Each row comes from the steps of one walk. Every step used is in the known rows, and no mark comes twice. Write the walk behind each row, first mark first.
Known rows:
D-T-A-C-L-M-X: [-4.30  4.28 -3.43 -3.17  1.74 -0.05 -1.02 -1.93 -2.47 -2.01 -0.52 -0.73
  0.06 -1.91 -0.79  2.06 -1.05  0.32 -2.79 -0.81  1.08 -1.13  1.34 -0.43]
T-A: [-1.01  0.46 -0.62 -0.82  1.31 -0.43 -0.18  0.43 -1.69 -2.16  2.29 -0.45
 -2.59  0.16  0.84  0.94 -0.29 -0.61  0.38 -1.87 -0.26  1.90 -2.38 -0.60]
A-C-L-M-X-T: [-4.90  1.17 -1.34 -1.35 -0.07 -1.24 -1.56 -1.08  1.57 -0.38 -2.54 -0.06
  1.41 -1.37 -0.84  0.37 -0.16  1.66 -0.17 -1.85 -0.36 -2.56  0.94  2.66]
Z-A-C-L: [-1.13  0.11 -1.58 -1.33 -1.40 -0.84 -0.30 -2.89  0.96 -0.81 -0.23 -0.64
 -1.11  3.35  0.41  1.27 -1.10  1.31 -0.13 -1.85 -3.06 -0.61 -2.23  1.60]
M-X: [-2.82  1.49  1.80 -1.18 -0.19 -0.96 -2.17  2.03 -2.35 -2.13  1.19 -0.78
 -1.02  0.33 -0.48 -1.38 -0.19 -1.22  1.11 -2.76  0.40  0.10 -1.95  2.51]
X-M: [-1.14  0.08 -0.04 -1.81  2.00 -3.47  0.92  0.54  0.26 -0.68  1.69 -0.79
 -2.59  1.07  1.71 -0.70  1.33  0.48 -0.77 -2.67 -1.62  2.97 -2.61  0.68]
C-A: [-1.93  0.90 -1.43 -1.36  1.34 -2.60  0.54 -0.09 -1.08 -1.84  1.53  0.41
 -1.26  2.32  1.69  0.05  0.06 -2.36  1.78 -0.51 -0.88  0.81 -3.51  1.14]
T-D-M-L-C: [-4.24  0.32 -0.35 -2.57  1.42 -1.36  0.99  1.45 -0.11  0.66  3.95 -0.33
 -0.43 -0.90 -1.51 -1.73  0.15  1.23 -2.30  0.25 -0.77  3.21 -0.42  0.59]
L-C-A-H-F: [-1.07  0.40 -3.35 -4.32  1.10 -4.01 -0.17 -0.60 -2.10  0.71  0.14  0.41
  1.00  3.93  1.14 -1.07 -3.05 -2.03  3.08  0.15 -2.11  1.48 -1.79  0.15]
C-L-M-D-T-A: [-2.73  1.10 -2.67 -0.53  4.38  0.24 -0.39  0.41 -1.95 -1.22  0.17  0.32
 -0.94 -1.67  0.38  1.44 -0.51 -1.22 -3.10 -1.39  1.73 -0.34 -0.12  0.05]
D-M: [-0.47  0.25 -0.98 -2.43  1.32 -3.01  2.30  0.72 -0.82 -0.49  1.62 -1.79
 -2.47  1.68  0.94 -0.94  2.04 -0.63 -1.12 -1.75 -1.34  2.41 -1.47 -0.29]
X-T-D: [-2.90  1.05  1.75 -0.20 -0.23 -2.34 -1.87  1.76  0.53 -0.19  1.35 -1.47
 -0.26 -1.76 -0.67 -1.22  2.99  2.01  0.00 -3.50 -0.93 -1.37 -2.01  1.07]
C-A-H-F: [ 0.34  1.27 -1.78 -4.19 -0.30 -3.36 -0.48 -0.69 -3.09  0.57  0.70  0.11
 -0.19  3.43  2.08  0.54 -1.93 -3.00  3.21 -1.52 -0.89  0.47 -2.93 -0.24]
L-M-D-T: [-2.85  0.42  0.33 -1.90  1.91 -2.59 -0.90  2.52 -3.05 -1.17  1.22 -1.22
 -1.04 -1.01 -0.78 -0.92  0.00  0.41 -2.30 -2.93  1.82 -0.38 -0.91  1.52]
Z-A-H: [ 0.56 -2.77 -0.95 -2.98 -2.70 -2.06 -0.43  0.23 -2.45 -1.25  2.69 -1.72
 -1.24  3.53  1.29 -0.02 -0.86  1.25  1.17 -3.03 -0.83 -0.97 -3.38  1.51]
X-M-D: [-2.13  0.80  1.24 -0.84  2.37 -2.55 -1.23  2.88 -0.10 -1.04  1.45  0.37
 -1.95 -0.46  1.22 -1.09  0.52 -0.94 -1.70 -2.83 -0.22  2.57 -2.28  1.68]
C-L-M-X-T: [-3.95 -0.69 -0.58  0.12  2.18 -0.64 -1.13  0.21  1.16 -0.20 -1.70  0.08
  0.81 -1.12 -0.08 -0.61  0.61  0.59  0.29 -1.82  0.24 -2.43  0.34  3.08]
Z-A-C-L-M-D: [-2.04 -1.54 -0.99 -0.88  0.32 -0.13 -1.65 -0.77  0.53 -0.85  0.39  0.09
 -0.74  1.01 -0.26  2.29 -2.89  0.83 -1.43 -2.29 -0.49 -0.80 -0.82  3.02]
Z-V: [-1.24 -1.74  0.45 -1.13 -1.52 -1.13 -0.59  1.32  0.34 -2.37  2.33 -2.50
 -0.40  2.23 -0.60 -0.84  1.01  0.56  0.38 -3.36 -1.18  1.30 -3.58  1.95]
T-A-C: [-1.96  2.26 -1.32 -2.29 -0.85 -1.11 -0.63 -0.68 -1.12 -2.54  1.63 -0.62
 -1.97 -0.21 -0.03  1.77 -1.26  0.29 -0.14 -1.92 -0.78  1.98 -1.76 -1.13]
C-L-M-X-T-A: [-3.70 -0.01 -1.60  0.48  3.80  1.28 -1.32 -0.25  0.59 -1.01 -0.65  0.79
  0.20 -2.58  0.72  1.04  0.32 -0.07 -0.52 -0.83  0.69 -1.62  0.65  1.14]
F-H: [-1.16 -0.31  1.15  0.12 -1.39 -3.11  1.85  2.30 -0.72 -1.94  0.70  1.01
 -1.86  1.31  0.73  0.27  0.13  2.32  0.27 -3.18  0.00  2.20 -1.81  2.27]
M-D-T: [-3.02  2.94  0.88 -1.32  0.83 -2.68 -1.77  2.80 -3.19 -1.64  0.35 -0.88
 -0.96 -0.10 -0.55 -2.44  1.10 -0.35 -1.99 -2.64  0.77 -0.21 -2.15  0.86]
C-L-M: [-1.06 -3.16 -1.85 -0.48  1.82 -1.45  1.63 -1.06  0.93 -0.17  0.03 -0.53
 -1.30  1.65  0.10  1.47 -0.82 -0.34  1.24 -2.78 -0.63  0.10 -1.19  2.46]
M-L-C-A-H-F: [-2.75  0.18 -2.00 -4.51 -0.03 -2.48 -0.02 -0.84 -2.18  1.42  1.57  2.15
  1.30  3.01  0.71 -1.27 -4.35 -1.52  2.24  1.66 -0.68  1.83 -2.20  0.39]
T-D-M-X: [-2.57  3.39  1.20 -2.39  1.02 -1.17 -1.62  2.75 -2.46 -1.20  3.28 -2.20
 -0.90 -1.53 -0.95 -0.61  2.30 -1.13 -1.94 -2.33  0.38  0.58 -0.06  1.09]
X-T-D-M-L-C: [-5.66  0.77 -0.23 -1.74  1.65 -1.97  0.38  1.63  1.53  1.50  2.16 -0.12
  0.82 -2.21 -0.97 -3.26  2.33  3.20 -2.93  1.01 -1.41  1.23 -0.14  0.36]
D-T-A-C-L-M: [-2.58  2.10 -4.42 -2.88  1.89 -1.19  1.22 -3.01 -1.00 -1.30 -0.51 -0.93
 -0.78 -0.61  0.06  3.05 -0.68  1.45 -2.39 -1.11 -0.09 -0.08  0.24 -1.33]

Write each row's walk:
[-3.90  2.21 -2.18 -2.38  0.46 -2.33 -0.69 -0.42 -0.80 -0.77 -1.71 -0.39
  0.26 -0.62 -1.16  0.69 -0.99  0.62 -2.58 -2.47  0.67 -1.26  0.19  1.46]  A-C-L-M-D-T
[-3.65 -0.78 -1.57 -2.68  1.75 -2.10  2.44  0.73 -0.05  0.26  2.32  0.09
 -0.78  1.14 -0.29 -2.79 -0.53  0.96 -1.73  1.41 -1.27  3.84 -0.83  0.39]  D-M-L-C
[-3.21  2.50 -2.89 -0.52  0.39 -0.85 -0.42 -2.44  2.37 -0.79 -2.33  0.55
 -0.08 -0.80  0.83  1.03  0.89  1.17 -0.60 -0.70 -2.15 -0.67 -0.91 -1.05]  X-T-A-C-L
[-5.11 -0.20 -1.78 -1.73  1.77 -1.70  1.12 -0.13 -0.13 -0.77  2.24  2.69
  0.08  1.95  0.30 -1.73 -2.45 -0.96  1.07  2.56 -0.78  2.21 -2.69  1.64]  M-L-C-A
[-2.97 -0.22  1.31 -1.87  1.08 -1.79  0.97  0.44  0.13  0.20  2.89  1.07
 -2.35  0.11  1.18 -0.77 -0.04  0.92 -1.63 -1.32 -0.09  3.40 -3.12  0.82]  X-M-L
[-4.44  0.48 -3.45 -2.89  3.23 -2.16  3.01 -0.46 -0.11 -0.13  2.60  1.72
 -0.31  1.79  1.20 -1.95 -0.55 -1.35 -1.18  3.87 -1.18  3.36 -1.59  0.08]  D-M-L-C-A
[-3.05 -0.33 -1.29 -1.11  0.13 -1.28 -0.96 -0.09  1.10 -0.74 -1.19  0.43
 -0.13 -0.19 -1.15  2.02 -2.62 -0.64 -0.54 -2.92  0.12 -0.17 -0.13  2.87]  A-C-L-M-D
[-3.68  5.90 -1.57 -3.21  2.32 -2.35 -1.59  0.81 -2.26 -1.89  1.14 -0.06
 -1.67 -2.72  1.07  0.22  0.87  0.71 -5.52 -1.23  0.27  2.44 -0.90 -2.33]  X-M-D-T-A-C
[-2.97  3.28  0.26 -2.16  2.90 -3.63 -0.92  2.50 -2.00 -0.91  0.63 -0.43
 -1.42 -0.65  1.10 -2.30  2.25  0.38 -4.01 -2.38  0.10  1.44 -1.82  0.12]  X-M-D-T
[-2.25  0.08  0.18 -2.56  0.14 -1.53  2.29  0.53 -0.93  0.07  2.95  0.13
 -2.04  0.77  0.53 -1.22  0.72 -0.41 -1.85 -0.13  0.19  2.91 -1.99  0.04]  D-M-L
[-5.61  0.65 -3.99 -4.06  0.44 -3.01  1.15  0.69  0.18  1.28  2.33  0.97
  2.48 -0.72  0.92 -1.82  1.48  0.94 -1.75  2.96 -0.55 -0.27 -0.81 -0.21]  X-T-D-M-L-C-A-H
[-5.37  2.15 -0.39 -1.27 -0.37 -0.78 -3.10 -0.12  1.30  0.02 -1.02 -0.69
  2.03 -3.50 -2.10  1.39  0.60  1.93 -0.95 -2.81 -0.07 -3.34  1.17  2.73]  A-C-L-M-X-T-D
[-4.53  2.22 -0.81 -2.35  0.78 -0.46 -2.72  0.32 -1.01 -1.79  0.45 -0.23
  0.12 -3.86 -0.38  1.19 -0.80  1.89 -1.21 -1.09  1.13 -0.69  0.84  0.25]  L-M-X-T-A-C
[-2.34  0.92 -3.80 -5.83  1.52 -3.19  1.71 -0.95 -2.10  2.15  1.74  1.43
  0.72  3.02  1.80 -1.61 -2.59 -1.91  0.09  3.05 -1.02  3.30 -0.89 -1.19]  D-M-L-C-A-H-F
[-2.05  1.39 -1.71 -1.46 -1.51 -1.94  0.51 -2.06  1.55 -0.92 -1.74 -0.36
 -0.62  2.12 -0.43  0.88 -0.60 -0.10  1.02 -2.59 -2.21  0.33 -1.67  1.48]  A-C-L
[-2.04 -0.08 -4.27 -2.60  1.57 -0.50 -0.37  0.48 -2.93 -1.16 -0.12  0.14
  0.15 -0.72  0.58  2.01 -1.30 -1.21 -2.22 -1.96  2.46 -1.57  0.01 -0.04]  C-L-M-D-T-A-H
[-4.04  5.42 -2.65 -1.46  0.90 -0.39 -1.49 -0.64 -1.60 -1.86 -1.54  0.51
 -0.34 -1.26 -0.23  0.75 -0.18 -0.90 -3.25 -0.96  0.11 -0.18 -0.77 -1.07]  M-D-T-A-C-L
[-4.44  0.18 -4.05 -4.91  0.18 -2.41  1.69  0.70 -1.44  0.45  4.23  0.63
  1.28  0.50  0.32 -0.33 -0.72 -1.13 -1.20  2.24 -0.02  1.41 -1.19  0.23]  T-D-M-L-C-A-H
[-3.30  2.52 -0.01 -1.72  1.49 -2.48 -0.81  2.06 -0.77 -0.47 -0.21 -1.23
 -0.32 -0.97  0.57 -3.20  3.63  0.31 -1.95 -0.58 -0.40 -0.12 -0.21  0.36]  D-M-X-T
[-3.03  3.31 -1.05 -1.60  3.19 -0.67 -0.98  1.57 -1.42 -1.34  0.84 -0.52
 -1.01 -2.56  1.58 -1.44  3.16 -0.34 -2.67  0.40  0.18  0.61  0.27 -1.54]  D-M-X-T-A
[-3.48  0.85 -1.28 -2.32 -0.21 -0.70 -0.90 -0.98 -0.14 -1.28 -1.02 -0.21
  0.18  0.06 -1.35  1.93 -2.39 -0.20  0.50 -2.60  0.04 -0.86  0.46  2.98]  A-C-L-M-X
[-2.86  0.52 -2.33 -1.09  1.46  0.57 -1.14 -0.47  0.20 -1.47 -0.11  1.11
 -0.88 -1.76 -0.38  3.52 -3.13 -1.28 -1.15 -1.88  0.81  0.68  0.18  0.94]  T-A-C-L-M-D
[ 2.05 -1.26  0.44 -3.67 -1.70 -2.18 -1.94 -0.47 -3.40  0.90  1.96 -1.78
 -1.31  3.95  1.42 -0.07 -2.14  0.55  1.54 -3.35 -1.47  0.08 -3.00  0.31]  Z-A-H-F
[-2.48  2.12 -2.84 -3.44  0.53 -1.28 -0.88  1.68 -2.51 -1.27  0.79 -0.76
  0.24 -1.65  1.66 -0.90  2.30 -0.32 -1.92  0.06  0.91 -0.80  0.25 -1.49]  D-M-X-T-A-H
[-4.90  4.36 -1.74 -0.52  0.32  0.49 -2.49 -1.20  0.78 -1.48 -2.27  1.02
  0.64 -2.08  0.13  0.37  0.25  0.22 -0.89 -0.44 -0.77 -1.52  0.01  0.20]  M-X-T-A-C-L
[-4.75  4.47 -0.21 -1.70 -0.41 -0.52 -3.40  0.46 -0.96 -2.20 -0.12  0.07
  0.21 -2.96 -0.29 -0.44  0.38  1.11 -1.16 -0.72  0.10 -0.87 -0.41 -0.42]  M-X-T-A-C
[-3.33  1.59 -2.52 -1.98  1.33  1.00 -1.27 -1.53 -0.72 -1.90  0.09  0.34
 -0.51 -1.30 -0.65  3.56 -2.75 -0.89 -0.50 -1.33  0.86 -0.11  1.00  1.26]  T-A-C-L-M-X
[-0.62  1.62 -2.89 -3.31  2.73 -0.62 -1.65 -0.23 -3.93  0.97 -0.73 -0.03
  0.21 -0.39  0.77  1.75 -2.43 -1.77 -1.77 -2.27  1.86 -0.51  0.48 -1.24]  C-L-M-D-T-A-H-F
[-3.95  5.83 -3.20 -2.08  3.12 -1.45 -0.85 -1.02 -0.38 -1.13 -1.19  0.89
 -0.97 -1.66  1.15  0.84  0.78 -0.14 -5.41 -0.72 -0.56  1.56 -0.49 -1.70]  X-M-D-T-A-C-L
[-2.55 -1.03 -0.60 -0.64  1.82 -0.04 -0.64  0.18 -0.47 -0.96  0.01 -0.20
 -0.43  0.36 -0.62  0.81 -1.36 -1.44  0.97 -2.53  0.53 -0.97 -0.17  3.70]  C-L-M-X
